Each row was made from one walk, in order. Every step used is in the known rows, and no mark comes twice. Write each row's walk.
Known rows:
vegu-lisimo-misu-geka: [ 0.86  4.30  3.30 -1.49  0.32 -0.13 -3.89 -1.20 -0.45 -2.77 -0.21 -0.71
 -0.44 -3.88  0.59 -0.53  0.00 -2.67 -1.78  1.58  1.52 -0.35 -2.32]
misu-toge: [-0.92  3.18 -0.18 -3.64  0.94 -0.92 -2.59  0.48 -1.80 -1.03 -0.58 -2.86
  0.38 -0.44 -3.12 -1.83 -1.41  0.35  0.62  1.00  1.20  2.80 -0.55]
misu-toge-vegu: [ 2.13  3.45  0.11 -4.11  4.07  1.16 -1.30  0.90 -1.78 -1.59 -0.47 -1.07
  1.83 -0.79 -3.20 -1.41  1.60  0.64  0.34  1.02  1.67  2.09 -1.20]
geka-vegu-toge: [ 1.01  2.12 -0.75 -2.67  5.86  3.74 -1.11 -0.10  0.74 -2.14 -0.63 -3.40
  2.05 -3.45 -0.52 -1.34  1.01 -1.36  2.86  0.74  1.20  1.68 -4.16]
neguvo-vekis-lisimo-misu: [-1.45  0.72 -1.02  0.56  0.78  0.48 -0.93  0.55  0.38 -2.32  0.06  0.43
  0.37 -0.81 -1.64 -1.71  0.54 -1.68 -1.70  2.12 -0.07  1.71  0.01]
nime-neguvo-vekis: [ 2.91 -0.50 -4.04 -3.19  3.50 -3.54 -2.78  1.75 -1.38 -5.56 -0.13 -1.35
  2.59 -2.21  0.14 -0.68  1.58 -1.89  2.16 -0.36  1.69  2.30  1.21]
nime-neguvo-topig: [ 2.25  1.53 -3.03 -3.40  0.63 -2.92 -2.55  0.77 -0.71 -2.87 -0.24 -3.96
  4.80 -6.25  0.38  0.11  1.38 -2.08  2.06 -0.02  1.79  2.98  2.47]
topig-neguvo-vekis-lisimo-misu: [-1.20  0.25 -2.88  0.89  2.07  1.08 -2.43 -0.10 -0.06 -2.69  0.66 -0.12
 -2.14 -0.08 -0.76 -1.72  5.45 -0.84 -0.52  2.73 -1.32  1.69  0.04]
dilez-vegu-toge: [-1.45 -0.24 -2.99 -4.56  1.04 -1.70  1.51  0.67 -0.41  2.05  0.17 -1.91
 -1.29 -8.84 -2.04 -0.03  2.46 -3.43  2.83 -0.24  1.67  3.78  1.99]
vegu-ruzan: [ 1.47  1.22 -4.64 -1.50  0.70  0.51 -1.37  0.68 -3.07  1.02 -0.04 -1.94
 -2.70 -3.26 -0.89  0.26  2.71 -3.29  0.34 -0.03  2.14  1.69  2.45]
vekis-lisimo-misu-ruzan: [-2.48  2.74  4.01 -0.08  0.04  2.46 -0.39 -0.48 -1.06 -0.09  0.88 -2.43
  2.23  0.21 -1.21 -2.73 -1.11  0.37 -3.82  3.36 -0.73  2.11  2.38]
misu-toge-vegu-lisimo: [ 1.28  3.04  3.85 -3.54  3.95  3.71 -0.93 -1.11 -1.74 -2.95  0.13 -0.51
 -2.03 -0.73  1.90 -1.36  2.88  0.15  1.19  0.59  3.87  1.65 -2.34]
lisimo-vekis: [ 1.52  2.55 -1.14 -0.76  0.25 -0.40  1.11  1.04  0.29 -0.38 -0.50 -2.66
 -0.42 -1.19 -2.42 -0.67 -0.03  0.39 -1.91  1.96  2.36  0.80 -0.95]
topig-neguvo-vekis: [ 0.81 -1.44 -6.97 -3.19  4.11 -2.61 -2.75  1.14 -0.46 -4.27  0.68 -1.25
 -3.16 -0.82  0.14 -0.81  8.35 -2.41  3.84 -0.11 -0.42  2.44 -0.91]
neguvo-vekis-lisimo-misu-geka-vegu-ruzan: [ 2.68  3.02 -2.31  1.18  8.67  6.22 -2.91  0.23 -2.11 -0.53  0.42 -0.48
  2.94 -1.87 -5.94 -2.40  4.45 -1.42 -1.43  1.12 -0.02 -0.54 -3.24]
geka-vegu-lisimo-misu-dilez: [-1.53  0.16  4.18  1.33  2.07  1.58 -1.03 -1.55 -1.76 -7.91  0.23 -0.92
 -0.35 -1.23  6.01 -1.48 -2.71  0.38  1.65  2.19  2.19 -0.19 -1.78]
geka-vegu: [ 0.23  0.82  0.43 -1.94  5.41  1.91 -1.62  0.86  1.51  0.54  0.02 -4.97
  2.37  0.61 -0.67 -1.36 -2.58 -0.20  2.03  1.71  0.96  1.01 -3.46]
nime-neguvo-vekis-lisimo: [ 0.73 -0.18 -3.51  0.56  4.04 -0.16 -2.00  1.03 -1.34 -4.01  0.83 -1.58
  3.69 -2.17  0.55 -1.74  0.70 -1.01  2.14  1.23  0.66  2.30  2.98]
neguvo-vekis: [ 0.39 -0.87 -4.80 -3.52  2.52 -3.50 -1.00  1.88 -0.11 -3.86 -0.05 -0.56
  0.11 -1.89 -1.03 -0.84  2.11 -3.65  2.49 -0.85  1.11  2.53 -0.82]
dilez-vegu-lisimo-misu: [-2.69 -0.54  4.38 -2.70 -1.85 -0.31  0.70 -0.84  0.51  2.69  0.39 -1.03
 -5.18 -3.42  1.27 -0.06 -0.16 -1.96 -1.31  1.58  3.32  1.91  0.58]
neguvo-topig: [-0.12  1.17 -3.65 -3.74 -0.36 -2.97 -0.72  0.92  0.53 -1.31 -0.16 -3.18
  2.25 -5.88 -1.00 -0.05  1.67 -3.83  2.31 -0.50  1.15  3.21  0.50]
neguvo-vekis-lisimo: [-1.58 -0.48 -4.06  0.30  3.15 -0.30 -0.23  1.15 -0.08 -2.50  0.96 -0.88
  1.44 -1.90 -0.43 -1.85  1.09 -2.54  2.26  0.80  0.06  2.56  1.12]

Which walk is each row?
[ 1.40  2.18  4.68 -1.83  0.74  2.81 -0.60 -1.16  0.26 -2.44 -0.32  0.68
 -3.04 -1.31  3.38 -0.07  1.94 -1.41 -2.14  1.93  3.42  0.45 -2.05] -> toge-vegu-lisimo-misu
[-3.62 -2.30 -1.02 -1.39 -1.66 -5.65  1.53  1.00 -2.21 -0.73  0.73 -0.70
 -0.66 -6.59  0.03 -0.25 -2.48 -1.28  1.31  1.53  0.83  2.38  4.70] -> lisimo-misu-dilez-vegu
[ 2.85  4.27  4.33 -0.07  6.58  5.57 -0.42 -0.88  0.86 -1.25  0.22 -3.25
  0.89 -0.75 -0.91 -1.95  1.22  1.50 -0.75  2.05  3.38 -1.53 -6.75] -> misu-geka-vegu-lisimo-vekis
[ 2.10  1.16 -2.31 -1.07  5.65  4.46 -1.50  0.52 -1.61  2.06  0.09 -3.64
 -0.36 -0.65 -2.02 -0.88  1.79 -1.25  0.86  0.66  1.98  0.74 -1.54] -> geka-vegu-ruzan
[-1.39 -1.62 -3.74 -0.52 -0.74 -2.17  1.24  0.66 -5.00  1.06  0.67  0.20
 -3.09 -6.90 -1.57  0.15  2.00 -2.26  0.27  0.46  1.93  1.99  5.76] -> lisimo-misu-dilez-vegu-ruzan
[-0.34  1.74  6.51 -1.01  2.57  4.63 -1.65 -1.59  1.56 -1.12 -0.28 -2.35
 -2.13  1.41  2.55 -1.26 -1.40 -0.02 -1.29  2.48  2.92  0.04 -5.00] -> geka-vegu-lisimo-misu
[ 1.08  2.80  3.91 -1.57  6.90  3.91 -3.00 -1.10  0.48 -1.83  0.65 -3.67
  1.35 -1.64  2.10 -1.57 -0.42 -1.31  2.57  1.05  2.25 -0.49 -5.37] -> misu-geka-vegu-lisimo
[-4.97 -2.11 -0.75  1.33 -1.04 -3.33  1.92  0.54 -2.41  0.03  1.41 -0.77
  0.41 -6.46  0.25 -1.04 -2.91 -0.59  1.24  2.61  0.15  2.34  6.10] -> vekis-lisimo-misu-dilez-vegu
[ 0.58  0.99 -0.49  0.82  1.54  0.32 -2.39  0.36 -0.65 -3.77 -0.03 -0.26
  2.49 -1.14 -0.66 -1.59  0.10 -0.37 -1.84  2.50  0.51  1.59  1.77] -> nime-neguvo-vekis-lisimo-misu
[ 0.67  4.45  2.78 -1.03  3.09  4.18 -1.15 -0.11 -1.48 -0.92 -0.41  0.03
  2.17  0.01 -3.96 -2.24  0.99  2.07 -2.82  3.19  0.68  1.54 -0.78] -> vekis-lisimo-misu-toge-vegu
[-1.33  4.10  5.70 -2.77 -0.83  2.15 -2.71 -1.79 -1.40 -2.33 -0.87 -0.92
 -3.11  0.61 -0.51 -1.92 -0.42  0.89 -2.38  1.77  2.84  1.71 -2.68] -> vegu-lisimo-misu-toge
[-0.85  4.03  7.49 -2.40  3.20  5.55 -2.81 -1.87 -0.29 -1.54 -0.80 -2.24
 -1.31  2.90 -1.40 -2.81 -1.14  2.54 -1.83  2.32  2.71  0.92 -5.94] -> geka-vegu-lisimo-misu-toge
[-3.11  0.47 -0.53  3.53 -1.41 -1.49 -0.60 -0.33 -2.79 -6.46  0.50 -0.23
  1.73 -3.61  3.27 -1.42 -3.72 -0.39  0.44  3.24 -0.36  1.01  3.87] -> vekis-lisimo-misu-dilez
[ 0.09  0.66  2.71  0.53  0.61 -0.08 -0.09 -1.19 -2.91 -9.05  0.23  1.76
 -1.19 -3.55  6.50 -0.45  0.36 -0.83  0.90  1.70  2.72  0.20  0.82] -> toge-vegu-lisimo-misu-dilez
[ 3.74  4.37 -0.73 -2.57  3.05  4.43 -1.61  0.09 -4.28  0.12 -0.92  0.94
 -1.61 -1.28 -5.27 -0.93  5.52  0.06 -3.42  0.94  2.44  1.19 -0.38] -> lisimo-misu-toge-vegu-ruzan
[-0.89  2.49  8.92 -2.32  3.68  5.55 -0.76 -1.69  0.08 -1.35  0.62 -3.00
  0.14  2.61  1.36 -2.82 -0.04  1.05 -2.62  2.32  1.93  0.88 -3.40] -> geka-vegu-lisimo-misu-ruzan
[-2.92  2.08  5.60 -3.99 -0.59  1.11 -0.62 -1.25 -1.38  2.09 -0.14 -1.04
 -4.06 -1.55 -2.71 -1.75  0.06  0.91 -1.86  1.50  3.10  2.59 -0.99] -> dilez-vegu-lisimo-misu-toge
[-3.88 -2.94  0.81 -1.43  0.12 -2.97  1.99 -0.64 -2.60 -2.00  1.66 -1.24
 -3.45 -6.67  5.60 -0.30 -0.68 -2.23  4.95  0.09  3.43  2.30  3.80] -> misu-dilez-vegu-lisimo
[-0.99  2.62  3.70 -2.95 -0.57 -0.14 -0.91  0.02 -0.89 -0.98  0.10 -2.38
  1.12  0.14 -1.66 -1.84 -0.60 -0.29 -3.80  2.08  0.12  2.09  1.03] -> lisimo-misu-ruzan
